What can hang from each mark
Z857: Z163 Z320 Z858 Z928
Z858: Z626 Z857
Z626: Z159 Z858 Z928
Z928: Z857
Z320: Z626 Z857

Known rows, with every way that one mark hangs from another
Z320{Z857{Z163 Z858{Z626}}}: [ 3.25, -5.97, -0.69,  6.87, -0.11,  2.33, -3.81, -2.53,  2.58, -4.30,
 -4.54,  0.18,  1.20, -1.21, -1.99,  2.06, -3.96, -0.16,  0.61,  4.10,
 -1.79,  1.87]
Z320{Z857}: [ 0.17, -1.10,  0.51,  4.27,  0.93,  2.04,  5.53, -0.89, -0.24, -0.46,
 -2.03,  0.29, -2.49, -4.87, -3.18,  1.84, -2.90, -1.99,  1.04,  0.55,
 -0.70,  2.34]
Z928{Z857{Z163 Z320 Z858}}: [-1.06, -5.20, -2.95,  7.13, -3.37, -0.35, -1.90, -2.80, -0.47, -5.30,
 -5.24, -0.94,  0.35,  3.01, -0.06,  3.29,  1.67,  0.33, -0.04,  8.27,
 -3.54, -2.00]
Z857{Z928}: [-3.68, -0.03,  1.66,  3.74, -0.78, -1.14,  2.91, -0.68,  0.74,  0.25,
  0.13, -2.39,  0.82, -0.80, -4.16,  0.54, -3.71, -2.30,  0.07, -0.08,
 -0.81,  0.51]
Z857{Z163 Z858{Z626{Z159}} Z928}: [ 0.52, -5.42, -1.80,  4.25, -2.59, -5.32, -6.09, -2.07,  4.51, -3.02,
 -1.16, -3.12,  3.41,  2.70, -0.85, -2.90, -2.40,  1.01, -0.53,  2.70,
 -2.20,  0.34]
Z857{Z320{Z626}}: [-3.47, -0.60, -0.59,  7.20, -0.03, -0.09,  1.79, -0.49, -0.33, -1.07,
 -0.18, -1.82, -2.85,  0.68, -3.26,  0.80,  0.01,  0.94, -1.61,  1.83,
  0.16,  2.10]
Z858{Z626{Z159}}: [ 3.18, -0.88,  0.71,  2.46, -2.47, -3.54, -0.98, -0.24,  4.00,  1.41,
 -0.40, -3.85,  0.37, -2.99, -2.95, -2.00, -2.72, -2.57, -1.54, -1.17,
  0.94,  3.62]
Z858{Z626 Z857}: [ 2.10, -1.02,  6.11,  0.60, -3.99,  1.33, -3.50, -2.06,  3.34,  2.52,
 -1.80, -5.54,  3.70, -2.85, -5.07,  2.94, -3.82, -5.15, -0.97,  0.39,
  2.31,  1.61]
Z858{Z626{Z159 Z928}}: [ 6.31,  0.17,  0.25, -0.77, -1.29, -3.05, -1.72, -2.54,  6.08,  2.84,
 -0.08, -3.96, -0.29, -4.73, -1.45, -4.91, -2.57, -5.69, -4.27, -1.11,
  0.37,  2.97]
Z857{Z163 Z320 Z858}: [-1.56, -6.02, -1.00,  4.38, -0.89,  0.30, -3.42, -1.98,  1.27, -5.54,
 -4.18, -1.89,  1.68,  3.26,  0.30,  2.35,  2.14, -0.80,  0.13,  5.04,
 -1.00, -2.43]
Z928{Z857{Z163 Z858}}: [ 2.17, -3.09, -2.11,  6.58, -1.81, -0.17, -1.15, -1.80,  0.55, -3.96,
 -4.88, -1.04, -0.03,  0.80, -1.18,  2.42, -1.26, -2.90, -0.39,  7.22,
 -4.47, -2.52]
Z320{Z626{Z159 Z858 Z928}}: [ 4.47, -0.80, -3.37,  4.52,  2.09, -4.12,  1.22, -3.66,  5.63,  0.42,
  0.62, -1.25, -6.46, -3.00,  2.09, -5.72,  0.11, -4.06, -6.43,  0.54,
 -1.21, -1.26]
Z626{Z159 Z858 Z928{Z857{Z320}}}: [ 1.97, -2.67, -4.59,  3.88, -3.98, -4.62,  1.98, -5.79,  3.44, -0.58,
 -2.18, -1.00, -4.71, -2.40,  3.70, -2.06,  3.29, -2.57, -5.08,  4.34,
 -2.18, -1.57]
Z626{Z159 Z858 Z928}: [ 4.89, -1.87, -1.69,  0.69,  0.43, -3.66,  1.37, -4.02,  6.20,  0.32,
 -1.02, -1.78, -3.76, -3.92,  2.93, -3.93,  0.79, -6.75, -5.05, -0.10,
 -0.56, -2.62]
Z928{Z857{Z163 Z858{Z626}}}: [ 3.99, -3.66, -1.35,  8.07, -3.96, -0.01, -5.20, -2.32,  2.50, -3.50,
 -5.03, -1.89,  2.02,  0.70, -2.53,  2.59, -3.68, -2.01, -1.21,  6.48,
 -3.28,  0.40]
Z858{Z626 Z857{Z163}}: [ 2.83, -2.60,  5.19, -0.54, -2.03,  1.19, -6.57, -2.44,  1.87,  0.98,
 -3.50, -5.90,  5.26,  0.57, -5.43,  2.03, -3.45, -3.88,  0.23,  3.13,
  0.46,  0.58]
Z320{Z626{Z159 Z858} Z857{Z163}}: [ 1.79, -4.95, -5.55,  8.02,  3.89, -3.09,  1.49, -2.72,  0.61, -3.23,
 -1.82,  1.45, -6.13,  0.01,  0.29, -3.39, -0.28,  3.05, -1.02,  3.76,
 -3.45,  0.26]
Z626{Z159}: [ 1.31, -0.32, -0.15,  0.80, -0.31, -3.66,  3.10,  0.15,  2.07,  0.82,
 -0.09, -3.01, -1.72, -2.81, -1.57, -2.12, -0.05, -3.51, -0.71, -0.58,
 -0.19,  0.58]
Z858{Z626{Z159 Z928} Z857{Z163}}: [ 6.76, -2.09,  2.59, -5.36, -1.01, -2.57, -6.92, -4.64,  4.73,  2.88,
 -1.79, -6.49,  3.07, -1.33, -2.18, -4.85, -1.07, -5.33, -2.47,  2.57,
 -0.46,  0.47]

Rows
[-6.32, -3.54, -0.30,  3.28, -0.60, -1.40, -1.05, -1.97, -1.79, -2.57,
 -1.69, -2.65,  2.73,  4.68, -3.34,  0.67, -0.35,  2.33,  1.53,  3.54,
 -1.94,  0.14] -> Z857{Z163 Z320 Z928}
[ 1.94, -2.79, -4.57,  2.94, -4.77, -4.24,  0.91, -4.47,  3.73, -1.66,
 -1.88, -1.22, -3.20, -2.42,  3.56, -2.63,  3.89, -2.48, -4.33,  5.13,
 -2.71, -1.31] -> Z626{Z159 Z928{Z857{Z320 Z858}}}
[ 4.20, -2.47,  1.15,  1.63,  2.50,  0.68, -4.42, -5.86,  3.54, -0.27,
 -2.60, -3.39, -1.51,  0.59, -0.59, -1.64, -0.91, -5.37, -4.61,  4.86,
 -1.70, -4.18] -> Z320{Z626{Z858{Z857{Z163}} Z928}}
[ 3.50, -0.38, -1.26,  6.57,  2.58,  0.20,  0.81, -3.89,  4.96, -0.32,
 -0.68, -0.85, -5.20, -2.69,  0.28, -1.89, -2.25, -5.63, -6.16,  1.26,
 -0.93, -1.60] -> Z320{Z626{Z858 Z928}}
[ 1.04, -2.12, -2.40,  5.90, -3.56, -0.34,  1.58, -5.89,  2.57, -1.24,
 -3.49, -0.41, -3.29, -2.18,  1.72,  1.53,  1.31, -3.98, -4.91,  4.76,
 -1.75, -1.87] -> Z626{Z858 Z928{Z857{Z320}}}
[ 4.34, -1.39,  0.12,  0.67,  0.13, -3.53, -0.89, -5.23,  5.80,  2.10,
  0.33, -3.51, -4.33, -3.00,  1.67, -4.42,  1.28, -5.15, -6.20,  1.61,
 -0.16, -2.94] -> Z320{Z626{Z159 Z858{Z857} Z928}}
[-6.46, -4.12,  2.99, -0.56, -2.36, -0.97, -3.09, -3.55, -1.44, -0.90,
 -2.13, -4.90,  4.93,  4.67, -3.49,  1.80,  0.86,  1.00,  1.88,  4.66,
 -0.80, -1.62] -> Z858{Z857{Z163 Z320 Z928}}
[-7.04, -1.86,  0.06,  2.29, -3.36, -5.72,  0.22, -2.79, -0.01,  1.44,
  2.51, -4.53, -0.82,  2.27, -2.26, -2.61,  2.28,  3.90, -0.67,  2.16,
 -0.08,  0.79] -> Z858{Z857{Z320{Z626{Z159}} Z928}}
[ 6.03, -2.54, -4.82,  2.41, -0.27, -4.51, -0.37, -5.21,  3.04, -1.06,
 -3.56, -1.38, -3.47, -1.22,  2.15, -3.87,  0.62, -4.35, -4.03,  5.72,
 -4.94, -3.07] -> Z626{Z159 Z858 Z928{Z857{Z163}}}
[-0.47, -3.41,  2.59, -1.54, -3.24, -4.88, -5.96, -3.24,  2.16,  1.63,
 -0.46, -6.32,  5.41,  2.07, -4.14, -2.64, -2.38,  0.11,  0.67,  2.30,
 -0.84,  1.15] -> Z858{Z626{Z159} Z857{Z163 Z928}}
[ 5.16,  1.04, -5.23,  3.45,  1.71, -4.57,  0.48, -2.70,  0.50,  1.14,
 -0.59, -2.11, -4.77, -0.48, -2.09, -7.00, -0.67, -1.53, -3.84,  6.15,
 -5.94,  1.05] -> Z320{Z626{Z159 Z928{Z857{Z163}}}}
[-1.29, -3.19,  1.43,  7.00, -4.14, -0.89, -3.38, -1.96,  5.00, -2.08,
 -0.74, -2.27,  2.96, -0.62, -2.46,  1.74, -4.81, -1.69, -1.57,  0.66,
 -0.04,  0.98] -> Z857{Z858{Z626} Z928}
[-2.63, -3.87,  1.60,  0.73, -3.52, -5.40,  0.11, -4.44,  3.77,  0.80,
 -0.01, -3.58,  0.24, -0.72,  0.57, -0.61,  0.65, -2.38, -1.59,  0.48,
  0.16, -3.63] -> Z626{Z159 Z858{Z857{Z928}}}
[-1.93, -5.57,  0.60, -0.22, -1.59, -5.53, -2.89, -4.63,  2.33, -0.94,
 -1.63, -4.07,  1.96,  2.74,  0.24, -1.59,  0.98, -0.93, -0.23,  3.23,
 -1.72, -4.53] -> Z626{Z159 Z858{Z857{Z163 Z928}}}
[-2.27, -4.27, -0.45,  4.73,  0.00, -1.17, -2.35, -1.80,  1.75, -4.20,
 -2.33, -1.71,  2.57,  3.03, -1.53,  0.62, -2.07, -1.30,  0.50,  3.83,
 -2.88, -2.79] -> Z857{Z163 Z858 Z928}
[ 4.76,  1.71, -2.51,  0.43, -1.72, -4.03,  3.96, -2.80,  2.38,  2.55,
 -0.91, -2.31, -3.69, -5.07, -0.48, -4.26, -0.26, -5.35, -3.79,  2.81,
 -3.30,  0.81] -> Z626{Z159 Z928{Z857}}
[ 6.62,  1.31, -1.65,  2.02, -4.04, -3.66, -0.31, -3.42,  4.34,  3.28,
 -0.89, -3.14, -1.73, -5.17, -1.92, -4.17, -2.94, -4.54, -4.75,  2.27,
 -2.24,  3.61] -> Z858{Z626{Z159 Z928{Z857}}}
[ 6.09, -0.39,  3.61, -4.45, -3.19, -2.76, -3.69, -4.30,  6.26,  4.68,
 -0.23, -6.19,  1.73, -4.86, -1.86, -3.81, -1.32, -6.60, -3.83, -0.10,
  1.32,  1.24] -> Z858{Z626{Z159 Z928} Z857}
[-3.06, -2.25,  4.00, -1.11, -0.66, -0.79, -2.44, -2.82, -0.49,  0.44,
 -1.60, -4.98,  4.49,  2.44, -4.82,  0.94, -2.26, -2.07,  1.68,  3.48,
 -1.64, -2.04] -> Z858{Z857{Z163 Z928}}
[ 1.40, -5.49, -1.56,  5.07,  1.93,  2.22,  0.10, -1.89,  0.53, -4.87,
 -4.53,  0.94, -0.76, -1.02, -0.58,  1.75, -1.53, -0.94,  1.50,  4.45,
 -2.70, -0.88] -> Z320{Z857{Z163 Z858}}
[ 3.46, -0.87,  2.27,  2.64,  0.59,  0.57, -1.38, -5.44,  4.96,  1.51,
 -0.90, -2.99, -3.04, -2.81, -0.15, -0.68, -1.03, -6.47, -5.86,  2.16,
  0.20, -3.14] -> Z320{Z626{Z858{Z857} Z928}}
[-4.53, -0.30, -1.72,  8.79,  1.83, -0.04,  5.29, -1.26, -1.48, -0.35,
  1.35,  1.19, -3.91, -1.87, -4.98, -0.71, -4.69,  3.38,  0.22,  1.24,
 -2.56,  3.71] -> Z320{Z626 Z857{Z928}}
[ 7.42, -0.51, -2.79,  1.05, -1.92, -3.93, -3.37, -3.61,  3.04,  1.56,
 -2.35, -3.58, -0.21, -1.82, -2.27, -5.00, -2.55, -3.40, -3.35,  4.97,
 -3.88,  2.77] -> Z858{Z626{Z159 Z928{Z857{Z163}}}}
[-6.44, -4.60, -0.36,  6.24, -3.69, -1.34, -0.02, -2.45,  2.13, -3.93,
 -1.12, -1.32,  1.36,  1.79, -0.08,  2.44,  0.58,  0.65, -0.57,  2.16,
 -0.23, -1.59] -> Z857{Z320 Z858 Z928}
[-7.17, -2.40,  4.14,  0.40, -4.36, -0.94, -0.04, -3.41, -0.15,  0.65,
 -0.42, -4.52,  3.19,  1.15, -3.14,  2.68,  0.59, -0.20,  0.62,  1.97,
  1.04, -0.59] -> Z858{Z857{Z320 Z928}}
[ 6.52,  0.12, -0.58,  2.93, -1.32,  0.34, -3.80, -3.78,  2.15,  0.91,
 -3.87, -3.07,  1.12, -1.49, -4.08, -1.34, -4.81, -4.78, -3.03,  5.41,
 -3.79,  2.54] -> Z858{Z626{Z928{Z857{Z163}}}}
[ 4.01, -1.95, -4.82,  5.89,  3.14, -2.56,  3.90, -4.59,  4.00, -0.19,
  0.07,  1.52, -8.41, -5.33,  1.97, -5.24, -0.40, -1.35, -4.95,  1.22,
 -2.22,  0.81] -> Z320{Z626{Z159 Z858 Z928} Z857}
[ 6.62, -3.84, -2.35,  2.66, -1.35, -1.48, -1.15, -4.26,  6.81, -0.37,
 -1.40, -0.21, -2.30, -6.46,  1.73, -3.87, -1.73, -2.96, -3.52,  0.82,
 -0.81,  2.48] -> Z320{Z857{Z858{Z626{Z159 Z928}}}}
[-5.70, -6.16, -1.37,  5.17, -1.66, -1.34, -3.13, -2.88,  0.71, -5.64,
 -2.60, -1.65,  2.93,  5.16, -0.34,  1.38,  0.92,  1.92,  0.73,  4.70,
 -2.07, -2.43] -> Z857{Z163 Z320 Z858 Z928}
[-2.37, -1.22, -3.78,  9.03, -0.78, -0.72, -0.01, -1.54, -3.59, -2.32,
 -2.69, -1.43, -2.38,  3.63, -4.22,  0.74, -0.23,  3.13, -0.56,  7.75,
 -4.06,  1.69] -> Z928{Z857{Z163 Z320{Z626}}}
[ 0.51,  0.46, -1.28,  2.85, -3.18,  0.10,  2.63, -3.82,  0.51,  0.75,
 -2.20, -1.78, -2.15, -2.66, -1.11,  0.51,  0.36, -3.66, -3.31,  4.53,
 -2.18,  0.82] -> Z626{Z928{Z857{Z320}}}
[-2.00, -3.59, -1.84,  7.94, -5.54, -0.40,  1.15, -2.45,  0.83, -3.71,
 -3.61, -0.60, -1.30, -0.51,  0.34,  4.17,  1.45, -0.94, -1.36,  5.62,
 -1.77, -1.07] -> Z928{Z857{Z320 Z858}}
[-0.84, -5.17, -2.33,  6.53, -3.50, -3.69, -0.19, -2.70,  4.39, -2.09,
 -0.07,  0.11, -0.28, -3.18, -0.42, -1.70, -3.00,  2.67, -0.51,  0.59,
 -1.39,  3.20] -> Z320{Z857{Z858{Z626{Z159}} Z928}}
[ 4.63, -0.40, -1.25,  4.45, -2.59,  0.46,  1.16, -3.64,  4.00, -1.02,
 -2.93, -0.69, -2.45, -4.35,  0.56,  0.35, -1.31, -6.99, -4.43,  4.58,
 -3.16, -2.03] -> Z626{Z928{Z857{Z858}}}
[-2.53, -5.67, -2.13,  6.07,  1.07,  0.33,  0.21, -2.73,  0.19, -4.89,
 -2.89,  1.20,  0.55,  0.74, -1.21,  0.76, -2.62,  1.66,  1.92,  4.30,
 -3.87, -0.77] -> Z320{Z857{Z163 Z858 Z928}}
[ 3.94, -3.52, -0.34,  4.26, -3.84, -3.57, -3.15, -1.07,  6.40, -1.39,
 -1.24, -2.81,  0.56, -2.61,  0.18, -1.18, -1.36, -2.88, -2.45,  0.15,
  0.74,  1.21] -> Z857{Z858{Z626{Z159}}}
[ 0.53, -5.02,  1.99, -1.78, -4.09, -3.45, -6.98, -3.36,  1.55,  0.34,
 -2.48, -6.40,  4.39,  2.52, -2.17, -0.82,  1.72,  0.62,  0.37,  3.68,
  1.03,  1.54] -> Z858{Z626{Z159} Z857{Z163 Z320}}
[ 1.09, -3.91, -2.98,  5.20,  2.07,  0.31, -4.28, -3.73,  2.98, -4.04,
 -2.30, -1.47, -1.77,  2.95,  0.88, -2.48,  1.59, -1.09, -3.83,  5.94,
 -2.41, -1.77] -> Z857{Z163 Z320{Z626{Z928}} Z858}
[-1.95, -6.47,  2.33,  1.62, -1.99,  0.35, -4.20, -4.90,  0.86, -2.88,
 -4.90, -3.55,  2.35,  3.48,  0.33,  3.95,  2.69, -1.87, -0.27,  5.01,
  0.50, -4.45] -> Z626{Z858{Z857{Z163 Z320}}}
[ 4.29, -3.28, -3.57,  6.02,  4.64,  2.30, -0.75, -3.80,  2.29, -3.37,
 -2.55,  1.38, -4.19, -1.62, -0.19, -3.06, -1.94, -1.06, -2.85,  5.32,
 -4.16, -0.31] -> Z320{Z626{Z928} Z857{Z163 Z858}}
[-4.53, -3.39,  2.61,  0.03, -7.04, -5.11, -3.59, -3.62,  2.64,  1.99,
  1.01, -5.76,  4.12,  0.89, -2.69, -0.71,  0.36,  2.09, -0.47,  0.84,
  1.59,  2.46] -> Z858{Z626{Z159} Z857{Z320 Z928}}
